Every row comes from one small tree of marks. The marks that hang from a mark follow it in brackets, in the order of their numbers. Every link used is in the known rows. Which tree was each row made from?
Known rows:
Q152(Q335 Q709(Q802) Q780(Q32(Q728) Q871)): [ 1.07 -0.63  1.57 -6.85  0.62 -0.69  0.18 -1.18 -0.81 -2.41  0.82 -7.67
  1.28 -3.90  2.75 -1.97 -0.13  1.68  4.81 -2.12 -0.22 -4.66  2.35  1.91
 -0.95 -1.08  2.54 -5.53 -0.10]
Q152(Q335(Q995(Q780)) Q709(Q802(Q271))): [ 4.97  1.26  1.85 -2.60  1.25 -0.69  0.55  0.81  3.78 -0.30  0.24 -4.66
  0.66 -3.00  2.31 -1.08 -0.07  1.57  0.85 -1.67  0.61 -2.24  2.45  0.80
 -1.88 -1.09  0.49 -2.16  0.32]
Q152(Q709): [ 1.44 -2.01  1.03 -3.18  0.82 -0.58 -0.52 -0.53  0.12 -2.05  1.39 -1.59
  0.79 -2.63  2.77 -1.09 -0.09  2.98  2.41 -1.85  1.51 -1.64  1.34  0.69
 -2.91 -0.86  0.02 -1.61 -0.84]
Q780(Q32 Q152(Q335) Q871): [-0.45 -3.09  1.99 -6.76  0.23 -1.42 -1.09  0.03 -2.24 -4.16  0.35 -2.14
  0.97 -1.37  2.15 -1.71  1.69 -0.33  3.95 -2.66  0.35 -2.27  3.30  2.97
 -1.20  0.61  0.58 -1.73 -1.79]
Q335(Q995(Q271 Q780(Q32(Q728) Q152 Q871))): [ 2.04 -2.16  2.14 -3.73  3.78  0.21 -1.59 -0.58  1.41 -3.65  1.07 -3.90
 -1.01 -2.94 -0.18 -0.67  0.44  1.54  2.18 -1.57  2.30 -0.73  5.33  1.20
 -2.36  1.72  0.21 -1.98  0.07]
Q271(Q802): [-0.26 -1.34  0.66 -5.53 -0.91 -1.68  0.50 -1.08 -1.06 -3.50  1.56 -2.12
 -0.68 -0.81  2.80 -0.64  0.81  0.53  0.77 -1.34 -1.33 -2.32  1.01  0.87
 -2.68  1.28  1.30 -1.66 -1.60]
Q995(Q335(Q152) Q780): [ 3.00 -0.47  0.06 -5.57  0.37  0.19 -0.49 -0.60  0.78 -0.54  1.12 -1.82
 -0.04 -2.84 -0.05  1.54  0.59 -0.86  0.69 -1.63 -0.25 -2.12  3.07  0.14
 -2.89  0.43  0.56 -1.43 -1.56]
Q32(Q728 Q780(Q152(Q335))): [-0.91 -0.34  0.72 -6.21 -0.11 -3.38 -0.54 -1.08  1.37 -3.11 -0.22 -3.79
  0.11 -0.18  0.05 -1.55  1.08 -0.34 -0.69 -2.30  0.28 -3.80  3.83  0.32
 -2.55  1.08  3.06 -2.65 -0.73]
Q32(Q728): [-0.59 -1.58 -1.30 -6.49  0.49 -0.54 -0.86 -2.61  0.80 -1.97  1.18 -3.44
 -0.56 -1.23  0.73 -0.08  1.69  2.33  2.53 -1.90  1.19 -1.23  3.03  0.57
 -2.83  0.28  1.52 -1.55  0.89]
Q802(Q271(Q995(Q335(Q152(Q709)) Q780(Q32)))): [ 2.64 -1.06  1.84 -4.08  2.20  0.11 -1.39 -1.08  0.81 -2.84  2.03 -1.36
 -1.48 -2.64  1.48  0.35 -0.04  0.61 -0.48 -2.28  1.17 -1.60  2.34 -1.12
 -3.52  1.63  0.28 -1.03  0.32]
Q709(Q152(Q780)): [-0.20 -2.17  0.77 -6.38  0.01 -2.36 -2.21 -1.16  2.61 -2.99 -0.31 -3.81
  0.10 -2.40  1.03 -1.56  0.67 -1.15  1.32 -1.39 -0.12 -0.45  0.84 -0.37
 -2.21 -0.75  1.68 -2.34 -1.74]
Q709(Q152(Q335 Q780(Q871)) Q802(Q271(Q995))): [ 1.51 -0.95  0.80 -7.10  0.36 -2.78 -1.54 -1.31  4.01 -2.91 -1.05 -6.15
 -1.06 -3.16  1.28 -0.45  1.74 -3.10  0.81 -1.62 -2.35 -1.73 -0.76 -0.54
 -0.53 -0.77  2.73 -2.17 -0.72]
Q709(Q802(Q271(Q995))): [ 1.29 -0.82 -0.20 -4.32  0.58 -0.79 -0.35 -1.45  3.33 -3.15  1.49 -2.37
 -2.49 -1.77  2.34  0.55  1.83  0.60  0.50 -0.72 -0.92 -0.09 -0.67 -0.45
 -2.23  0.23  1.09 -0.47  0.71]
Q152(Q335(Q995(Q271)) Q709 Q780(Q32 Q871)): [ 2.16 -0.34  2.95 -4.93  2.51 -0.87 -1.81 -0.13 -1.86 -2.67  0.74 -6.98
  1.16 -4.28  2.89 -1.60 -1.26  1.18  4.32 -2.68  1.32 -3.55  3.17  2.04
 -1.89 -0.71  0.98 -4.34  0.11]
Q995(Q271 Q335 Q780(Q871)): [ 3.26 -1.52  0.87 -5.52  1.30  0.28 -0.44 -0.10 -0.52 -2.09  1.12 -3.40
  0.17 -3.33  0.87  1.56  0.39 -0.85  2.85 -2.43  0.66 -4.60  3.33  1.48
 -1.87  1.17  0.70 -1.34 -0.13]
Q335(Q152(Q709 Q780) Q995): [ 2.74 -0.32  1.60 -3.09  3.45 -1.37 -2.44 -1.78  1.41 -1.07  1.04 -3.74
 -0.84 -4.73  0.96  0.87 -0.63  1.31  1.01 -0.92  0.85  1.40  1.94 -1.11
 -3.48 -1.28 -0.08 -3.23 -1.39]
Q271(Q802 Q995(Q335)): [ 0.04 -0.67 -1.11 -6.09 -0.13  0.39 -0.46 -1.39 -2.28 -3.41  1.49 -2.51
 -1.99 -1.23  1.21  0.18  0.71  0.84 -1.86 -0.89 -2.21 -4.21  0.89  0.24
 -2.61  1.98  2.17 -0.24 -1.35]
Q271(Q802 Q995(Q335(Q152(Q780)))): [-0.11 -0.19 -0.48 -6.77  0.64 -0.69 -1.12 -2.29 -2.48 -3.13  1.71 -3.33
 -2.56 -2.47  0.59  0.96  0.20 -0.21 -2.18 -0.78 -3.03 -3.48  0.36 -0.83
 -2.99  1.91  2.31 -1.65 -2.21]
Q780(Q152(Q335 Q709) Q871): [ 1.35 -2.89  2.25 -5.18  1.01 -2.79 -0.43  0.31 -1.54 -2.51 -0.30 -1.98
  1.74 -2.87  2.08 -1.34  1.35  0.98  2.80 -2.75  0.66 -3.15  2.38  2.05
 -1.08 -0.60 -0.04 -1.66 -2.34]
Q32(Q728 Q780(Q871)): [ 0.52 -2.58  0.50 -5.82  0.39 -2.15 -0.02 -1.93  1.07 -3.77  0.02 -3.85
  0.08 -1.25  1.17  0.37  1.75 -0.94  2.13 -2.48  0.90 -2.55  3.40  0.06
 -2.03  0.60  2.56 -2.58  0.70]
Q995(Q271 Q780): [ 1.64 -1.34  1.38 -4.26  1.09 -0.90 -0.26 -0.04  1.21 -3.08  1.82 -2.68
 -0.59 -2.43  1.19 -1.08 -0.20  0.89  2.37 -2.16  0.84 -2.28  1.85  0.87
 -3.03  1.31  0.33 -1.59 -0.26]
Q995(Q271 Q335 Q780(Q152(Q709) Q871)): [ 3.34 -1.93  2.82 -4.06  2.56 -0.56 -0.67  0.47 -0.72 -2.42  1.00 -2.51
  0.67 -4.26  0.49  0.44 -0.38  0.66  1.30 -2.18  1.51 -5.42  3.94  1.31
 -1.94  1.40  0.24 -1.91 -1.83]
Q780(Q32(Q728) Q871): [-0.41 -3.80  0.21 -6.77  1.10  0.84 -0.94 -2.33 -1.38 -3.91  1.30 -3.47
  0.09 -1.81  1.88 -0.10  1.86  1.16  5.65 -2.43  1.58 -1.17  3.86  1.89
 -1.85  0.66  1.24 -2.30  0.84]
Q728(Q32(Q780(Q152(Q709(Q802))))): [ 1.02 -0.46  0.91 -1.52  1.37 -2.45  0.77 -0.30  1.58 -3.17  0.55 -2.08
 -0.94 -1.50  1.71 -0.82  0.16  0.06 -1.63 -1.07  0.02 -1.75  1.76 -0.78
 -2.74 -1.33  0.82 -4.89 -1.56]
Q32(Q728 Q780(Q152(Q709) Q871)): [ 0.59 -3.07  2.37 -4.27  1.67 -3.00 -0.22 -1.35  0.85 -4.03 -0.09 -3.03
  0.53 -2.13  0.79 -0.78  0.90  0.56  0.66 -2.29  1.62 -3.33  3.98 -0.11
 -2.11  0.78  2.12 -3.21 -1.01]
Q709(Q802(Q271)): [ 1.59 -0.56  0.48 -4.52 -0.10 -1.44 -0.01 -1.31  3.61 -2.48  1.48 -2.38
 -1.50 -1.57  3.02  0.94  1.73  0.00  1.56 -0.82 -0.34 -0.07  0.06  0.10
 -2.18 -0.21  0.87 -1.15  0.53]
Q802(Q271(Q995(Q335(Q152)))): [ 1.45 -0.61 -0.03 -5.40  1.47 -1.01 -2.24 -2.20  0.66 -2.27  1.51 -1.33
 -2.22 -1.91  1.38  2.19  1.37 -0.62 -0.72 -2.04  0.28 -0.70  1.07 -1.16
 -3.36  1.05  0.54  0.30  0.71]

Which tree is each row?
[ 2.47  0.58  0.86 -5.27  1.29 -0.91 -1.59 -2.04  0.84 -0.48  1.51 -3.41
 -0.73 -4.00  1.70  2.72 -0.10 -0.50  0.41 -1.10 -0.30 -2.40  1.38 -0.78
 -2.96 -0.70  1.26 -2.91 -1.14]	Q995(Q335(Q152(Q709(Q802(Q271)) Q780)))
[ 2.97  0.26  2.51 -2.66  3.64 -0.53 -2.27 -2.01  2.74 -1.79  1.71 -4.39
 -1.74 -4.73  1.73  1.15 -0.88  0.85  1.18 -0.46  0.61  1.55  1.83 -1.18
 -3.35 -0.82  0.41 -4.03 -0.78]	Q335(Q152(Q709(Q802(Q271)) Q780(Q32)) Q995)
[ 0.73 -1.80  0.44 -5.12  0.61 -1.18 -0.24  0.56  0.61 -3.67  0.60 -1.74
 -0.95 -1.52  0.03 -3.12  1.14  1.71 -0.77 -1.90 -0.53 -1.99  1.42  0.36
 -2.26  1.41  0.51 -0.17 -1.27]	Q271(Q995(Q780(Q152(Q335))))
[ 2.93  0.33  1.30 -3.62  2.54  2.43 -1.33 -0.90  0.17 -1.17  2.73 -3.71
 -0.71 -4.68  0.18  1.44 -2.03  0.45  1.93 -1.34 -0.10 -4.24  2.78  0.66
 -3.46  1.01  1.33 -3.19 -1.79]	Q995(Q271 Q335(Q152(Q709(Q802))) Q780(Q32))
[ 1.84 -0.01 -0.14 -3.50  3.62 -0.31 -3.49 -2.35  1.37 -1.02  1.38 -3.12
 -2.21 -3.63 -0.20  2.89  0.08 -0.04  1.75 -1.17  0.18  1.59  1.69 -0.30
 -3.84 -0.13  0.13 -0.95 -0.87]	Q335(Q152 Q995(Q271))
[ 1.76 -0.02  1.15 -6.92  1.23 -2.71 -1.65 -0.57 -0.62 -2.26 -0.16 -6.73
  0.18 -3.13  2.00 -0.18  0.84 -0.94  3.53 -2.45 -0.07 -2.34  2.28  1.67
 -1.34 -0.66  1.10 -2.73  0.55]	Q152(Q335(Q995(Q271)) Q780(Q871))
[ 0.71 -3.13  2.60 -4.25  0.24 -3.71 -0.23  0.17  0.83 -5.00 -0.22 -1.03
  0.26 -1.25  1.93 -0.66  1.46 -2.01  0.59 -1.99  0.29 -1.80  2.08  0.40
 -1.79  0.68  1.25 -1.79 -1.84]	Q32(Q780(Q152 Q871))
[ 1.24 -1.69  0.10 -3.28  0.77 -2.41  0.73 -0.75 -0.07 -3.46  0.22 -2.32
 -0.49 -1.13  2.30  0.45  1.35 -1.77  0.96 -2.40  0.30 -1.15  2.06 -0.29
 -2.33 -1.28  0.62 -4.21 -0.02]	Q728(Q32(Q780(Q871)))
[ 0.18 -2.18  1.64 -4.79  0.56 -1.56  0.94 -0.04 -0.39 -5.28  1.42 -1.41
 -1.98 -1.40  0.67 -3.03  0.52  1.67 -2.55 -1.04 -1.82 -2.83  1.13 -0.12
 -2.50  3.15  1.09 -1.09 -2.59]	Q271(Q802 Q995(Q780(Q152)))
[ 0.06 -1.20 -0.01 -8.17 -0.15 -0.77 -1.36 -1.69  2.84 -2.48 -0.83 -7.55
  0.22 -3.04  0.58 -1.17  1.18 -1.96  3.50 -1.33 -1.99 -2.64  1.29  1.14
 -0.45 -1.20  3.64 -3.96 -1.37]	Q709(Q152(Q335 Q780(Q32(Q728) Q871)) Q802)
[-2.24 -2.45  0.95 -6.04  1.22 -0.25 -1.74 -1.80 -0.30 -4.15  1.65 -2.13
 -0.68 -0.85  0.63 -1.99  0.97  2.58  1.73 -1.45  1.69 -1.19  4.34  1.33
 -2.99  1.62  1.29 -2.24 -0.94]	Q780(Q32(Q728) Q152)
[ 0.72 -2.02  0.99 -3.10  1.19 -3.35  0.44 -0.47 -0.05 -3.93  0.01 -1.59
 -0.64 -1.05  1.75 -0.14  1.47 -1.66 -0.26 -2.09  0.42 -1.17  2.49 -0.34
 -2.17 -0.83  0.45 -4.21 -1.07]	Q728(Q32(Q780(Q152 Q871)))
[-1.43  0.25  0.37 -8.88 -0.71 -1.53 -1.02 -1.39 -1.32 -2.72  1.07 -6.49
  0.55 -1.22  1.96 -2.56  0.39  0.84  3.32 -2.57  0.11 -3.35  3.21  1.78
 -2.31  0.18  2.50 -4.16  0.59]	Q152(Q335 Q780(Q32(Q728)))
[ 3.30 -0.53  0.33 -5.48  0.23 -0.98 -0.07  0.74  1.11 -1.22 -0.58 -4.09
  1.03 -1.83  1.30 -0.93  1.56 -0.17  2.69 -2.50  0.30 -1.46  3.38  1.87
 -1.38 -0.59  0.31 -0.94  0.19]	Q152(Q335(Q995(Q780(Q871))))
[ 1.81 -3.69  3.00 -4.15  1.92  0.10  0.93 -0.12  1.23 -4.00  1.19 -2.88
  0.43 -3.23  0.95 -2.47  0.59  2.55  2.90 -1.65  1.50 -2.40  4.34  1.29
 -1.52  1.18  0.65 -3.54 -1.39]	Q995(Q780(Q32(Q728) Q152(Q709(Q802)) Q871))
[ 1.68 -0.63  1.06 -4.34  0.84  0.09 -0.25 -0.56  3.03 -3.61  1.66 -2.15
 -2.23 -1.82  1.46 -0.26  1.15  0.45 -0.81 -0.53 -0.48 -1.50  1.37 -0.02
 -2.16  1.37  1.22 -1.08 -0.22]	Q709(Q802(Q271(Q995(Q335 Q780(Q32 Q152)))))
[ 2.46 -0.95  0.92 -4.92  0.94 -0.86 -0.73 -0.65  1.49 -3.03  1.34 -1.34
 -1.50 -1.45  1.66  0.20  1.29  0.19 -0.99 -2.15  1.05 -1.69  2.02 -0.80
 -2.90  1.67  0.37  0.15  1.22]	Q802(Q271(Q995(Q335 Q780)))
[-0.78 -2.34  1.24 -6.27  0.11 -1.21 -2.54 -1.18  1.95 -3.86  0.21 -3.88
  0.09 -2.14  1.32 -2.21  0.19 -1.01  2.01 -1.36  0.23 -0.48  1.50  0.10
 -2.45 -0.36  1.92 -2.85 -1.70]	Q709(Q152(Q780(Q32)))
[ 0.77  0.02 -0.10 -5.69  0.69 -1.15 -2.58 -0.82  1.96 -1.47 -0.87 -5.03
 -0.04 -1.90  0.09 -0.48  0.21 -1.70  0.66 -1.74 -1.20 -2.29  1.78  0.88
 -2.14 -0.23  2.20 -1.03 -1.94]	Q709(Q152(Q335(Q995(Q271(Q802)))))
[-0.14  0.19  1.39 -6.65  0.75 -1.38 -2.87 -0.89  1.09 -2.95 -0.23 -6.65
 -0.09 -2.27  0.84 -1.90 -0.74 -1.80  0.99 -1.65 -1.01 -2.60  2.21  0.86
 -2.24  0.28  2.75 -3.21 -1.85]	Q709(Q152(Q335(Q995(Q271(Q802))) Q780(Q32)))
[ 3.13  0.33  0.46 -1.48  4.37  0.53 -2.69 -2.14  2.52 -0.34  1.59 -3.93
 -2.01 -5.21  0.16  2.74 -0.97  1.40  1.66 -0.43 -0.13  0.59  0.87 -0.41
 -3.52 -1.07  0.34 -2.04 -1.51]	Q335(Q152(Q709(Q802)) Q995(Q271))
[ 2.02 -1.97  1.04 -5.87  1.65  0.12 -0.84 -1.50  0.67 -3.61  1.49 -2.60
 -1.44 -1.75  1.30  0.41  1.57  0.41  0.60 -2.58  1.64 -2.12  3.63 -0.32
 -2.48  2.18  0.93 -0.72  1.95]	Q802(Q271(Q995(Q335 Q780(Q32(Q728) Q871))))
[ 1.17 -1.49 -0.21 -4.48  0.88 -0.77 -1.85 -1.71  5.63 -2.98 -0.03 -3.15
 -2.12 -2.33  0.72  0.22  1.55 -1.35 -0.37 -0.56 -1.37  0.20 -0.95 -1.22
 -1.85 -0.33  1.99 -0.36 -0.84]	Q709(Q152 Q802(Q271(Q995)))
[ 0.21 -2.73  2.16 -5.90  0.49 -0.93  1.02  0.29 -2.27 -5.79  1.11 -2.53
 -1.15 -1.50  1.14 -3.36  0.67  0.63 -0.45 -1.95 -2.02 -3.94  2.04  1.21
 -1.67  3.23  1.45 -1.67 -2.43]	Q271(Q802 Q995(Q780(Q32 Q152(Q335) Q871)))
[ 1.50 -0.61  1.25 -4.36  1.63 -1.73 -1.05 -2.01  1.23 -1.49  1.69 -3.62
 -0.88 -4.73  1.67  0.63 -0.43  0.90  1.91 -0.84 -1.03 -0.40 -0.41 -0.92
 -2.97 -1.32  0.90 -4.00 -2.28]	Q335(Q152(Q709(Q802) Q780))
[ 2.71 -0.49  2.28 -5.67  0.90 -2.86  0.20 -0.50  0.38 -2.54  0.37 -6.12
  0.26 -4.12  3.50 -1.12  0.46  0.46  2.35 -2.35 -0.78 -3.76 -0.03  0.43
 -0.90 -1.10  1.48 -3.64  0.15]	Q152(Q335 Q709(Q802(Q271(Q995))) Q780(Q871))
[ 5.27 -1.33  1.88 -4.31  1.73 -0.11  0.29 -0.67  1.43 -0.65  0.89 -2.40
  0.23 -4.64  1.14  2.67  0.68 -1.18  1.71 -1.92  0.14 -2.74  2.76 -0.20
 -1.88 -0.07  0.30 -2.25 -1.24]	Q995(Q335(Q152(Q709(Q802(Q271)))) Q780(Q871))
[ 2.57  0.85  0.62 -3.30  1.95 -0.36 -1.76  0.01  0.05 -0.36  0.53 -4.68
  0.84 -3.06  1.77 -0.62 -0.83  2.31  2.26 -2.36  1.11 -3.11  2.38  1.76
 -2.69 -1.14  0.49 -1.55 -0.12]	Q152(Q335(Q995(Q271)) Q709)
[ 0.33  0.59 -0.15 -6.03  0.41 -0.11 -1.34 -1.60 -2.26 -2.11  2.04 -3.65
 -1.09 -1.89  1.58  2.08 -0.35 -0.34  0.44 -1.37 -1.02 -5.47  1.92  1.29
 -2.99  1.67  2.09 -1.34 -1.15]	Q995(Q271(Q802) Q335)
[ 2.19 -0.71 -0.01 -5.35  0.19 -0.86 -1.90  0.22  3.76 -1.02 -1.45 -4.19
  0.93 -1.88 -0.20 -1.60  0.89 -1.33  0.98 -1.91 -0.14 -0.95  2.64  0.78
 -1.81 -0.97  1.36 -0.77 -1.43]	Q709(Q152(Q335(Q995(Q780))))
[ 2.69 -2.31 -0.66 -5.59  1.52  0.79 -0.89 -0.97 -0.50 -2.42  0.77 -1.95
 -1.24 -3.39 -0.43  1.06  1.37 -0.23  0.58 -1.86 -0.88 -1.92  1.66 -0.31
 -2.15  0.91  0.66 -0.19 -0.99]	Q271(Q995(Q335(Q152) Q780(Q871)))
[-2.13 -1.00  0.53 -7.28  0.46 -0.74 -1.55 -1.24 -1.03 -3.08  1.05 -3.48
  0.14 -0.41  0.56 -2.46  1.00  1.87  2.03 -2.18  0.78 -2.76  4.49  2.20
 -2.52  1.24  1.82 -2.37 -0.93]	Q780(Q32(Q728) Q152(Q335))
[-0.22  0.16  1.63 -6.79  0.41 -1.06 -0.88 -1.06 -1.72 -2.23  1.30 -6.49
  1.46 -2.70  2.54 -3.25 -1.06  2.81  3.27 -2.72  1.06 -4.53  3.30  1.51
 -2.57 -0.46  2.11 -5.11  0.08]	Q152(Q335 Q709 Q780(Q32(Q728)))
[ 0.58 -1.35  2.11 -7.29  0.90 -1.31 -0.59 -1.08 -2.52 -2.68  0.76 -6.76
  1.93 -3.40  2.85 -2.48 -0.29  1.84  4.87 -3.29  1.20 -4.63  3.43  1.87
 -1.59 -0.60  1.87 -5.12  0.19]	Q152(Q335 Q709 Q780(Q32(Q728) Q871))
[ 1.25 -0.59 -0.72 -5.62  0.24 -0.84 -2.61 -0.50  3.04 -0.86 -1.39 -4.12
  0.72 -1.69  0.08 -0.84  1.06 -1.36  1.28 -1.77 -0.36 -0.72  2.10  0.86
 -1.87 -1.35  1.59 -0.42 -1.34]	Q709(Q152(Q335(Q995)))
[ 1.34 -1.53  0.94 -5.70  3.26 -0.58 -2.81 -3.02  0.49 -2.36  1.00 -4.93
 -1.47 -3.95  0.33  1.65  0.83 -0.10  3.11 -1.33  0.77  1.81  3.60 -0.31
 -2.75 -0.17  0.79 -3.45 -0.24]	Q335(Q152(Q780(Q32(Q728) Q871)) Q995)
[ 0.33 -3.17  1.04 -5.92  0.97  0.56  1.08 -1.22 -1.64 -5.65  1.75 -3.43
 -1.71 -1.76  0.92 -2.28  0.79  1.61  0.61 -1.82 -1.28 -3.24  2.36  0.50
 -2.10  3.24  1.84 -2.05 -0.80]	Q271(Q802 Q995(Q780(Q32(Q728) Q871)))
[ 2.44 -1.43  1.03 -5.08  2.82 -1.94 -2.38 -2.13  0.99 -1.86  0.42 -3.88
 -1.26 -4.16  0.78  2.10  1.16 -0.99  2.34 -1.21  0.09  2.23  1.95 -0.60
 -2.50 -0.92  0.01 -2.55 -0.86]	Q335(Q152(Q780(Q871)) Q995)
[ 1.94 -2.30  2.24 -4.53  1.65 -2.56 -0.30 -0.10  0.21 -3.01 -0.13 -2.57
  0.08 -3.26  2.00 -0.82  1.60  0.71  1.41 -2.13 -0.35 -2.92  1.03  1.06
 -0.79 -0.21  0.45 -1.35 -1.67]	Q780(Q152(Q335 Q709(Q802(Q271(Q995)))) Q871)
[ 0.14  0.05  1.25 -7.10  1.70 -0.62 -2.15 -2.75 -3.58 -2.68  2.35 -4.83
 -1.55 -3.80  1.30  3.11 -0.88 -2.11  1.68 -1.62 -1.75 -4.72  1.94  0.61
 -2.99  1.86  2.30 -3.53 -2.15]	Q995(Q271(Q802) Q335(Q152(Q780(Q32 Q871))))
[ 2.04 -1.39  2.15 -1.72  1.93 -3.46  0.89 -0.54  1.48 -3.65  0.27 -1.97
 -0.92 -1.92  2.53  0.28  0.93 -1.26 -0.89 -1.83  0.60 -1.53  2.02 -1.03
 -2.11 -1.05  0.42 -4.87 -0.74]	Q728(Q32(Q780(Q152(Q709(Q802(Q271))) Q871)))
[ 2.27 -2.73  1.94 -4.04  2.59  0.22 -0.77 -0.24  1.99 -3.46  0.43 -2.95
 -0.34 -2.24  0.19 -1.33  1.33  1.71  1.93 -1.35  2.36  0.35  5.66  1.07
 -1.99  1.14 -0.02 -1.78 -0.07]	Q335(Q995(Q780(Q32(Q728) Q152 Q871)))
